Each row comes from the steps of one walk. Every step used is in the known rows, and no mark comes twice. Write the walk behind each row, first mark first.
Known rows:
G/J: [ 0.34  0.06  0.40  1.79 -0.37  0.00  0.39  0.71  0.84 -0.30  1.12 -0.38
  0.82 -0.30 -2.04 -0.75 -1.01  1.67]
G/J/E/Z: [-1.05 -1.69 -2.55  1.18 -0.30 -0.62 -0.14  1.24  1.35 -1.61  0.11 -0.08
 -0.68 -1.88 -3.85 -1.73 -0.54  1.19]
E/Z/A/G: [-3.66 -3.53 -0.69  0.32 -1.62 -0.28 -0.44 -1.28  0.67 -0.11  0.77 -0.47
 -0.05 -1.84 -1.23  1.34 -0.48 -0.87]
J/V: [-0.74  0.46 -0.51  0.20 -2.81  0.54  0.67  0.86  2.54  1.42  0.95 -0.46
 -0.04 -0.09 -3.19 -0.80 -1.66  1.14]
J/Z: [-1.28  0.10 -0.27 -1.49 -0.07  0.60  0.53  0.49  1.18 -1.17  1.55 -0.31
  1.28 -0.92 -2.77  0.84 -3.47  0.99]
E/Z/A: [-1.55 -1.66 -1.01  0.98 -0.85  0.35 -0.82  0.25  1.37 -0.17  1.86 -1.26
 -0.99 -2.67 -1.27  1.22  0.19 -1.01]
J/V/E/Z: [-1.09 -0.50 -4.67  1.94 -4.56 -0.48 -0.24  1.82  4.20  0.43  1.36 -1.60
 -3.39 -1.28 -5.28  0.22  0.63 -0.96]
G/J/E: [-0.80 -0.51 -0.98  0.22 -0.69 -0.88  0.34  1.42  0.18 -1.25 -0.24  0.46
  1.47 -1.62 -3.63 -3.43 -1.96  1.58]
V/G/J/Z/Q: [-1.29 -3.25  0.37 -0.10  0.07  0.16 -1.09  3.06  0.92 -3.55  0.01 -1.32
  1.26 -3.37 -3.83  1.78 -0.24  1.02]
V/E/Z/A/Q: [-0.71 -2.47 -3.91  1.54 -3.30  0.20 -0.28  2.90  2.64 -0.04  2.96 -3.67
 -4.49 -2.84 -4.07  0.61  1.76 -2.44]
A/G/J/V/E/Z: [-2.26 -2.73 -4.57  2.97 -4.60 -0.87  0.23  0.60  3.45 -0.99  0.09 -1.47
 -3.15 -0.99 -6.24  0.25  0.33 -0.35]
V/G/J/Z: [-2.17 -1.57  0.43 -0.20  0.85  0.91  1.22  1.38  0.43 -2.69  0.52 -0.47
  1.92 -1.98 -3.68  2.06 -0.94  1.47]
A/G/J: [-1.84 -1.69  0.07  1.05 -1.02 -0.23  0.57 -0.70  0.17 -0.04 -0.08  0.50
  1.69  0.05 -1.95 -0.43 -1.46  1.88]
A/G/J/Z: [-2.54 -2.16 -0.38 -0.10  0.22  0.43  0.99 -0.51  0.08 -2.42  0.23  0.23
  1.59 -0.89 -3.75  0.49 -3.77  1.56]
G/J/Q: [ 1.14 -0.93 -1.80  2.12  1.23  0.98 -0.36  0.68  0.04  0.28  0.89 -1.46
  0.49 -0.70 -1.85 -3.74 -2.78  2.42]
V/E/Z: [-0.83 -0.32 -3.94  1.41 -2.76 -1.06 -0.43  0.76  2.95  0.23  1.34 -1.06
 -2.07 -1.39 -3.01  0.53  1.38 -0.94]
G/J/V/E/Z: [-0.17 -1.32 -4.74  3.52 -3.88 -0.33  0.00  2.02  4.14 -0.90  1.15 -2.07
 -4.09 -1.47 -6.69 -0.77  0.65 -0.58]
V/G: [-2.38 -0.38  0.84 -0.25 -0.71  0.00  0.85  1.12  0.54  0.89  0.52  0.20
  2.74 -1.05 -0.75  2.15  1.47  1.40]
G/J/E/Z/A: [-1.61 -2.87 -1.75  0.83 -0.15 -0.26 -0.71  0.91  0.71 -2.76  0.57 -0.88
 -1.21 -4.00 -3.99 -2.42 -0.46 -0.55]
E/Z/A/Q: [-1.05 -2.71 -1.32  0.89 -1.27  1.39  0.12  2.89  1.81  0.56  2.89 -2.76
 -3.02 -1.81 -2.31  0.93  0.73 -0.88]

Which walk is each row?
[-3.56 -3.53 -0.68 -0.51 -1.19 -1.17 -0.08 -0.87 -1.03 -2.61 -1.08  0.42
  1.79 -2.99 -3.24 -3.13 -2.19  0.03] | Z/A/G/J/E
[-2.98 -2.60 -1.90  0.93  0.38 -0.55  0.34  1.77  0.98 -1.74 -0.85  0.19
  0.45 -2.98 -3.45  0.39  1.84  1.41] | V/G/J/E/Z
[-1.64 -0.78  0.86  1.23 -0.02  0.29  0.84  1.29  0.51 -0.39  0.38 -0.20
  2.04 -1.20 -1.79  1.35  1.41  1.95] | V/G/J
[-2.53 -2.90  0.96  1.03 -1.24  0.00 -0.07 -1.12 -0.62 -1.21  0.29 -0.39
  1.26 -1.96 -2.10 -0.98 -1.41  0.15] | Z/A/G/J
[-2.51 -3.14  0.03  1.32 -2.73  0.35  0.31 -0.32  1.08 -0.85  0.11 -1.06
 -0.24 -1.63 -4.39 -1.30 -1.88 -0.08] | Z/A/G/J/V
[-0.03 -2.28 -4.13  1.83 -3.87 -1.61 -2.54  2.76  3.15 -0.48  1.05 -2.18
 -2.57 -2.82 -3.32  0.16  1.75 -1.23] | V/E/Z/Q
[-1.66 -4.03 -0.51 -0.24 -1.18 -0.47 -1.12  1.25  0.47 -2.90 -0.18 -1.02
  0.86 -2.09 -4.04  0.36 -3.15  0.99] | A/G/J/Z/Q
[-2.79 -1.60 -0.49 -0.23 -0.03 -0.66  0.87  1.77  0.02 -1.55 -0.99  0.62
  2.51 -2.61 -3.06 -1.27  0.64  1.98] | V/G/J/E
[-1.07 -2.63 -4.82  1.87 -5.07  0.63  0.00  3.75  4.22  0.25  2.62 -4.13
 -5.98 -2.42 -6.29 -0.07  1.38 -2.54] | J/V/E/Z/A/Q
[-3.80 -4.12 -1.51  0.85  0.28 -0.35 -0.32  1.35  0.34 -3.03 -0.40 -0.56
  0.09 -4.82 -3.36 -0.13  1.95 -0.44] | V/G/J/E/Z/A
[-1.77 -1.10  0.34 -1.38  0.13  0.81 -0.03 -0.06  0.40 -2.13  1.89 -1.13
  0.73 -2.66 -2.76  0.46 -3.27 -0.80] | J/Z/A
[-0.31 -0.35 -0.12  0.20  0.68  0.62  0.75  0.84  0.78 -2.21  1.48 -0.77
  0.68 -0.99 -3.78  0.06 -3.46  1.50] | G/J/Z
[-4.87 -4.03 -2.17 -1.34 -1.60 -1.10 -0.58 -1.16  0.17 -1.45 -0.71  0.54
  0.45 -3.08 -2.59 -0.98 -0.71 -0.90] | J/E/Z/A/G
[-2.45 -2.68 -2.59  1.94 -4.48 -0.84 -0.07 -0.09  1.89 -1.92  0.29 -1.68
 -1.65 -2.65 -6.07 -2.42 -1.08 -1.76] | Z/A/G/J/V/E
[-0.48 -2.84  0.19  0.11  0.12  2.10  0.78  3.00  0.68 -2.58  2.87 -3.14
 -1.76 -2.16 -4.99 -0.38 -2.68 -0.08] | G/J/Z/A/Q
[ 0.84 -2.81 -4.62  3.53 -4.97 -1.14 -2.38  3.69  4.52 -1.71  0.61 -3.23
 -4.81 -2.64 -6.61 -1.02  1.29 -0.95] | G/J/V/E/Z/Q
[-0.12 -2.32 -1.19  1.14 -1.90 -0.67 -2.36  2.50  2.46  0.20  0.85 -1.65
 -1.02 -1.98 -1.57  0.85  0.99  0.20] | E/Z/Q
[-2.27 -5.24 -2.57  0.89 -1.92 -1.97 -2.09  1.79  1.18 -2.26 -1.70 -0.24
 -0.37 -2.92 -3.87 -1.92 -0.53  0.59] | A/G/J/E/Z/Q
[-1.91 -1.09 -2.60 -0.39 -0.81 -0.79 -0.14  0.92  1.45  0.04  0.17  0.35
 -0.06 -1.68 -2.60 -0.91 -0.39  0.72] | J/E/Z
[-3.09 -2.30 -1.03 -0.17 -1.19 -1.24  0.62 -0.42 -0.32 -1.19 -1.38  1.33
  2.18 -1.23 -3.43 -2.93 -2.21  1.69] | A/G/J/E
